What can hang from each mark
luzo: nidub novu
pipa: guso novu
limivu: fonozam lati
susa: novu
lati: novu
novu: lati nifuba pipa susa
zoli: limivu
kapuv: limivu
nifuba: bimo novu
bimo: nifuba

Known rows, with every way that one mark hangs from another
kapuv{limivu{fonozam lati{novu{nifuba{bimo} susa}}}}: [ 30   0   4 -23  18 -15  39  13 -12 -11 -50  30  -4 -56 -11 -18  77  -2
 -28  -1  -9   6  20 -37]
lati{novu{nifuba{bimo} pipa{guso} susa}}: [ 14 -16   0  24  20 -18 -27  26  -2  -5 -41  22  -4  -1 -23   6  90  -2
 -34   1 -15  17  13 -40]
novu{lati nifuba{bimo} pipa{guso} susa}: [ -3 -27  -8  15  25  12 -42 -16   6 -56 -45  -3 -26 -30 -34   5 100  -2
 -37  16  -8  40  27 -67]
pipa{guso novu{lati nifuba{bimo} susa}}: [-24 -23  10  13  15  18   4  -3  13 -32 -49   2 -14  -8  -5 -21  73  19
 -35  10 -12  61  41 -67]
limivu{fonozam lati{novu{nifuba{bimo} pipa{guso} susa}}}: [ 30  -4   0 -19  35 -22  -9  14 -11 -28 -62  40  -6 -28 -21  -9  84   4
 -41   0 -15  18  31 -36]
novu{nifuba pipa{guso} susa}: [  6 -13  -2  24  17 -15 -34  29  -9 -34 -37   2 -18  -7 -25 -16  66   2
 -27   8 -25  31  22 -46]
novu{lati pipa susa}: [  3 -18  -6   6  22   2 -66  -8 -13 -50 -36   0 -21 -34 -35  31  23 -16
 -25  11  -4  52   7 -44]
kapuv{limivu{fonozam lati{novu{pipa}}}}: [ 40   4  10 -33  25 -34  38  20  -8 -21 -56  23   4 -53  -7 -28  25   8
 -23 -13 -19  -4  24 -33]
susa{novu{lati nifuba{bimo} pipa{guso}}}: [  1 -20  -6 -23  24  12 -27 -20  22 -48 -53  21 -10   1  -5  -8  62  27
 -29  13   4  24  26 -57]
limivu{fonozam lati{novu{pipa}}}: [ 43   6   4 -38  30 -27 -13  11 -11 -26 -51  45   3 -21 -11  -3   4   9
 -26  -8  -5  -5  25 -12]
nifuba{novu{lati susa}}: [ -8  -2   3  17   8  18 -35   6   4 -38 -24 -11  -8 -17 -20  11  12 -11
 -29  -1  18  38  18 -32]
zoli{limivu{fonozam lati{novu{nifuba}}}}: [ 28   9   5 -22  30 -17  20  16 -27 -24 -53  50  -9  -8   4 -26  36   2
 -33   0  -4 -56  77 -36]
luzo{novu{lati nifuba{bimo} susa}}: [ 10 -12  -2  -7  16  33 -24  -4   0 -30 -45   5 -23 -36 -22  34  27   8
 -32   6  16  10  40 -44]
susa{novu}: [ -2   2  -1 -24   4  -3  -7   5   0   5 -17  23   9  16  14   3  -8  13
   0   4   5  22 -10  -1]
limivu{fonozam lati{novu{nifuba pipa{guso} susa}}}: [ 37  -1   4 -16  38 -31 -21  34 -15 -39 -64  46  -7 -19 -18 -17  44   2
 -41   0 -19  21  40 -37]
zoli{limivu{fonozam}}: [  2  11   2 -10  18 -18  37  -4 -44   0 -24   9  -3 -25  18 -20  46   9
 -18 -12 -17 -36  52 -18]
novu{nifuba pipa susa}: [ 19 -13  -8  12  12  -7 -60  18 -19 -40 -39  17 -27  -9 -34   5  50   1
 -23  14  -8  21  10 -41]
kapuv{limivu{fonozam lati{novu}}}: [ 31   8  13 -31  18 -26  54  20  -5  -6 -41  23   9 -45   5 -29  10   3
 -17 -13 -14  -5  24 -21]
kapuv{limivu{fonozam lati{novu{nifuba pipa}}}}: [ 50   1   8 -32  25 -28  25  26  -6 -37 -65  37  -7 -42 -11 -36  31  17
 -29  -7 -13 -18  39 -48]
luzo{nidub novu{lati pipa susa}}: [ 21 -18   8 -20  37  17 -17   6 -16 -43 -68   2 -22 -71 -32  49  -9 -16
 -40  -9  -2  13  31 -37]
bimo{nifuba}: [ 12   9   2  27   3  -3 -21   2  -9 -10  12   4 -14  12  18   5 -20  21
  11   4  -2 -37  -4  -6]
kapuv{limivu}: [  2  -1   8   1  -2 -10  49  10   3   3 -10 -17   2 -34   3 -25  19   1
   1  -6 -14  -2   3 -22]

Rows
[ 22  13   7  32   6  -6 -35  14   0 -35 -15  -9 -14  10   3  -7   2  39
  -8  -9   6 -43   6 -26] : bimo{nifuba{novu{pipa}}}
[ 20 -11   4  30  24 -27 -40  49  -6 -15 -44  30  -5  11 -20  -1  45  -5
 -35   2 -20  20  23 -40] : lati{novu{nifuba pipa{guso} susa}}
[-21 -15  11  17   5   2  26  15   5  -2 -39   0  -4   4   0 -33  86  24
 -25   4 -21  49  25 -47] : pipa{guso novu{nifuba{bimo} susa}}
[ 32 -11  -1  18  18 -20 -64  40 -16 -19 -44  44 -13   8 -29  18  32  -5
 -31   7  -5  10  12 -36] : lati{novu{nifuba pipa susa}}
[  9  -4   3   1  14  13 -37  -4  19 -58 -40 -11  -9 -13 -24  -3   9  14
 -31  -8  19   6  29 -43] : nifuba{novu{lati pipa}}
[  6  11  10  53  13 -17 -29  32  -7 -29 -19 -22 -11   0   0 -11  32  23
 -16  -9 -14  -4   7 -34] : bimo{nifuba{novu{pipa{guso} susa}}}
[ 15 -11 -10 -30   9   4 -30 -12   4 -22 -44  32  -9   9  -8   1  63  34
 -15  11  10   2  -2 -32] : susa{novu{nifuba{bimo} pipa}}
[-17 -20  13  18  19   8 -10  20   8 -43 -51  10 -15   5  -3 -29  28  16
 -36  10 -16  63  51 -68] : pipa{guso novu{lati nifuba susa}}
[ 16  11   5  43   8 -10 -51  23 -15 -33 -19 -11 -18  -2  -8   6  19  22
 -13  -4  -1 -13  -4 -30] : bimo{nifuba{novu{pipa susa}}}
[  2 -24  -6   0  23  16 -22 -27  24 -59 -40  -2 -21 -17 -21 -11  78  18
 -31  10   0   3  41 -63] : novu{lati nifuba{bimo} pipa{guso}}
[ -5 -12   2 -20  28  -5 -25  -4  13 -39 -45  11   2   0   2  -5   8  15
 -21   4  -7  45  18 -41] : susa{novu{lati pipa{guso}}}
[ 10  -6  -1 -15  18 -13 -19  21   8 -29 -47  26  -3  22   2 -28  34  31
 -19   6 -11  15  20 -38] : susa{novu{nifuba pipa{guso}}}
[ -4 -12  -4   8  12  19 -38 -22   8 -42 -40 -22 -11 -39 -37  22  84   0
 -36  -3  18  35   5 -46] : nifuba{bimo novu{lati pipa susa}}
[  4   2   9  49  21  -3 -49  16   1 -57 -27 -20 -20 -10  -5  -2  17  17
 -24  -3  -5   6  22 -53] : bimo{nifuba{novu{lati pipa{guso} susa}}}
[ 32 -12  -4   1  13  -7 -34   7   6 -11 -37  37  -6  10 -19  10  57  16
 -25   1   7 -28  13 -31] : lati{novu{nifuba{bimo} pipa}}
[ 15   3   4  40  17   4 -71   8  -8 -60 -27  -9 -26 -11 -13  16   5  17
 -22   1   8  -2  12 -49] : bimo{nifuba{novu{lati pipa susa}}}
[  9  -7   8  27  22 -34 -25  41  -9   4 -33  13   9  -3 -16   9  36 -15
 -26  -7 -27  36   6 -24] : lati{novu{pipa{guso} susa}}
[ 15  -4   9  14  20 -30  -7  31   7   2 -29  13  13  10  -4  -6  15   0
 -21 -13 -20   3  17 -20] : lati{novu{pipa{guso}}}
[ 20  -7   2  16  17 -27 -50  32 -19   1 -33  26   1  -4 -24  28  21 -16
 -23  -2 -12  27  -5 -20] : lati{novu{pipa susa}}
[ 19   5   6  29  16   7 -54  -2   7 -62 -24  -6 -22   0  -3   2 -11  34
 -16  -3  14 -33  21 -44] : bimo{nifuba{novu{lati pipa}}}
[ -9  -4   0  -2   2  33   0 -32  28 -26 -17 -19  -2 -18 -11   6  47  10
 -23  -7  32   0  15 -27] : nifuba{bimo novu{lati}}
[  9   5  11  38  21   1 -33   7  16 -59 -23 -19 -15   2   6 -15   1  33
 -20  -8   0 -23  32 -49] : bimo{nifuba{novu{lati pipa{guso}}}}
[  0 -11 -11  11   0  14 -22  -6 -10  -7 -13   9 -19 -13 -21  13  83  -5
 -13  16   5  15  -4 -22] : novu{nifuba{bimo} susa}
[ 27 -14   8 -27  28  37   6   3   6 -48 -56  23 -25 -38 -11  21 -34   5
 -35  -4  19 -41  57 -35] : luzo{nidub novu{lati nifuba}}
